What can hang from each mark:
Q965: Q183 Q590
Q183: Q52 Q201 Q965
Q590: Q767
Q52: Q183 Q590
Q821: Q52 Q767 Q965
Q767: Q183

Each row was made from one small tree. The marks that hang from a mark follow it in brackets, in the order of their numbers. Every link used is in the known rows. Write each row's tree.
Known rows:
Q821[Q52[Q183[Q201] Q590] Q767 Q965]: [ 34.4  21.5   7.6  41.4 -22.2 -27.2  -2.2  -1.2 -37.5   3.2 -37.1 -13.0
  33.4 -30.3 -47.2  30.4  29.8]
Q821[Q52[Q590]]: [  1.1  15.6  24.8  12.9   2.4  -1.7 -12.3  11.3 -27.8 -10.0 -29.3  -0.2
  -0.5 -22.6  -8.9  14.1   7.9]
Q965[Q183]: [ 13.4 -14.1  -1.9 -12.0   9.4   9.0 -10.8   7.1  -6.9 -20.7  22.5  18.2
  10.2   3.8  17.9  -1.1   2.9]
Q821[Q52[Q183] Q767 Q965[Q590]]: [ 36.9   4.6  12.6  31.2 -14.6 -20.5   5.5   6.9 -38.7  -1.8 -13.6 -50.6
  67.4 -13.4 -20.2  26.7  16.4]
Q767[Q183[Q52]]: [-15.0 -29.3   8.4  -7.7  24.3  17.0  -9.1  -2.2  -3.0 -29.1  -8.8  -0.1
   8.0 -17.8   3.5   8.7  -6.3]
Q821[Q767[Q183[Q52[Q590] Q201]] Q965]: [ -6.8 -10.1  17.0  36.2  11.1  -6.5   0.6 -19.2 -13.7 -19.9 -53.1  -4.9
  27.3 -56.8 -26.7  32.3  42.5]
Q767[Q183]: [ -2.5 -14.3  11.0  -3.3  10.1  19.0  -4.9  -0.8 -17.3 -12.0  11.1   6.0
   4.9  -9.4  14.2  14.0 -18.5]
Q590[Q767[Q183[Q52 Q201 Q965]]]: [-14.5 -30.0  15.0  18.6  -2.7  20.5 -20.9 -25.8  16.9 -36.0 -36.4  -2.7
   5.0 -64.2   3.3  -8.2  -3.2]
Q183[Q52]: [-11.2 -14.7  -1.6  -3.4  14.0  -3.2  -4.1  -2.1  14.7 -18.1 -17.7  -5.9
   2.9  -7.6 -11.0  -5.3  13.0]
Q52[Q183[Q201 Q965] Q590]: [ 30.4   0.4 -17.6  28.2 -15.4  -2.5 -23.6 -23.0  15.4  -9.0 -36.3  16.0
   0.8 -41.9 -31.8 -25.6 -15.6]
Q965[Q183[Q52 Q201] Q590]: [ -2.6 -36.3  -5.0 -11.9   0.2 -17.8 -23.7 -23.9  18.7 -32.8 -15.7   1.4
  25.8 -16.2  -6.5   6.4  33.1]
Q965[Q183[Q52 Q201] Q590[Q767]]: [ -8.2 -32.0  13.4  -5.3  13.3   0.6 -21.6 -28.4  12.6 -37.2 -31.5  -6.5
  17.3 -40.2  14.3  14.8  40.6]
Q590[Q767[Q183[Q201 Q965]]]: [ -2.1 -15.8  16.2  22.7 -18.4  22.7 -16.8 -23.2   2.8 -18.4 -18.4   5.3
   1.5 -56.1  14.0  -3.4 -14.8]
Q767[Q183[Q52[Q590] Q201]]: [-17.6 -20.4   9.9   3.8  16.4   5.2 -20.0 -21.8   0.7 -27.4 -45.6  18.0
  -8.4 -44.9 -16.0  18.3  13.7]
Q767[Q183[Q52 Q201 Q965[Q590]]]: [ -9.1 -40.4   3.0  15.4 -17.1  -5.6 -25.8 -33.7  25.6 -33.4 -34.7 -12.3
  32.0 -50.1 -10.8 -11.6  -4.5]
Q965[Q590[Q767[Q183[Q52 Q201]]]]: [-26.6 -35.6  24.5   1.7  12.7  10.2 -14.8 -35.2   2.4 -28.5 -44.1 -18.7
  10.5 -54.1  10.9  31.5  19.2]
Q183[Q965]: [  9.5  -3.4  -3.4  19.3 -16.1   3.6  -8.7  -3.1  17.5  -8.7  -5.9  -2.4
  12.5 -21.2  -1.3 -32.7 -17.5]
Q821[Q52 Q965]: [  9.0  10.8  23.0  17.5 -16.2 -15.9  -2.0  21.7 -40.0  -3.9  -1.3 -16.1
  25.3  -1.5 -10.8  20.6  17.0]
Q965[Q590[Q767]]: [ -7.9  -4.3  24.7   8.5  15.5  11.8  -0.7 -17.3  -5.9  -5.5 -28.2 -27.3
  10.4 -34.2  26.0  16.3  13.4]

Which tree is each row?
[-13.4  -0.4  29.6  14.1  16.0  26.4 -13.6 -24.7 -21.4 -13.4 -40.9  15.5
 -20.0 -60.3  13.6  32.9   8.2]
Q52[Q590[Q767[Q183[Q201]]]]
[ -8.8 -24.1   6.8  24.6   1.0   8.1 -28.5 -25.2  17.4 -36.6 -50.4  15.2
   3.6 -65.2 -18.9 -14.1  -3.2]
Q767[Q183[Q52[Q590] Q201 Q965]]
[-15.2 -21.0  18.7   2.8  41.4  24.9 -14.0  -6.7  -8.5 -33.6 -37.6   8.4
  -1.6 -42.7   0.9  12.3  -0.3]
Q767[Q183[Q52[Q590]]]
[-11.6  -8.4  14.2  33.4   5.7   8.9 -21.7 -28.4  28.1 -29.4 -76.5  -0.4
 -10.0 -80.9 -13.2 -18.5  22.8]
Q183[Q52[Q590[Q767]] Q201 Q965]
[-13.0 -11.0  19.7   2.9  -2.1  18.5  -8.7 -20.3 -14.5  -9.5 -13.1   5.5
 -10.8 -34.3  15.3  28.6   1.5]
Q590[Q767[Q183[Q201]]]
[-17.9  -3.3  26.7  14.4  46.0  24.1  -6.9 -10.4   0.7 -25.8 -62.9  -7.0
 -15.0 -56.2   6.0   9.3  26.6]
Q183[Q52[Q590[Q767]]]
[-13.0 -24.2  11.4  26.1 -13.0  -5.0 -19.8 -37.5  34.8 -24.6 -58.8 -27.6
  17.0 -64.8  -5.4 -16.3  21.6]
Q183[Q52 Q201 Q965[Q590[Q767]]]
[-20.4 -25.7  26.3  -1.2  37.8  37.0  -6.8  -6.9  -9.1 -33.3 -22.6  -9.6
  -1.2 -41.8  22.9  17.7   0.9]
Q590[Q767[Q183[Q52]]]
[ -6.6 -41.6  11.4  13.6   9.1  13.5 -20.6 -17.4  15.9 -39.6 -27.2 -20.2
  38.5 -48.4   7.9 -16.8 -17.9]
Q767[Q183[Q52 Q965[Q590]]]
[ -3.8 -14.6  25.2   1.2  55.7  34.4 -17.9  -3.3  -6.1 -46.4 -41.3   8.9
  -5.3 -53.0  23.1   6.6  28.1]
Q965[Q183[Q52[Q590[Q767]]]]
[-21.1  -3.4  18.6  14.6  21.5   5.5 -13.9 -26.6  11.3 -18.4 -70.6   1.7
 -22.5 -58.5 -12.2  14.3  38.9]
Q183[Q52[Q590[Q767]] Q201]
[ -0.8 -19.3  14.6  38.0  19.5  23.5  -6.9 -11.7  12.2 -36.7 -49.9 -11.1
  30.9 -71.2  -7.3 -19.3  -4.5]
Q821[Q767[Q183[Q52[Q590] Q965]]]
[ -9.9 -22.8   8.3   6.7  17.9  13.4   6.0  -5.0   1.5 -24.1 -14.2 -16.5
  27.7 -24.8  -3.9  11.4   6.0]
Q821[Q767[Q183[Q52]]]
[  6.9 -13.7  19.2  36.7 -52.6 -16.4 -12.3 -18.4  -6.6 -15.6 -23.2 -31.5
  58.3 -47.8 -12.8   4.4  -3.9]
Q821[Q52 Q767[Q183[Q201 Q965[Q590]]]]
[ -7.7 -16.9  16.2   2.5  29.8  15.3 -23.6 -18.9   4.3 -40.1 -48.4  19.2
 -11.9 -54.9   5.9  11.3  42.1]
Q965[Q183[Q52[Q590[Q767]] Q201]]
[ -7.9 -32.7  -3.1  13.3 -16.5   1.4 -23.6 -21.4  24.5 -31.9 -21.4   6.9
  13.9 -40.1 -16.9 -17.9 -10.9]
Q767[Q183[Q52 Q201 Q965]]
[  4.1 -16.6  -1.5  16.1 -31.3   3.1 -19.2 -18.8   9.8 -14.6  -3.2  13.5
  10.7 -32.5  -5.1 -14.0 -22.7]
Q767[Q183[Q201 Q965]]
[ 22.5   2.7  22.8  23.9 -19.0 -16.3 -14.2 -10.6 -40.3  -4.0 -30.1 -33.2
  33.3 -31.3 -13.0  41.3  23.4]
Q821[Q52[Q183[Q201]] Q965[Q590[Q767]]]
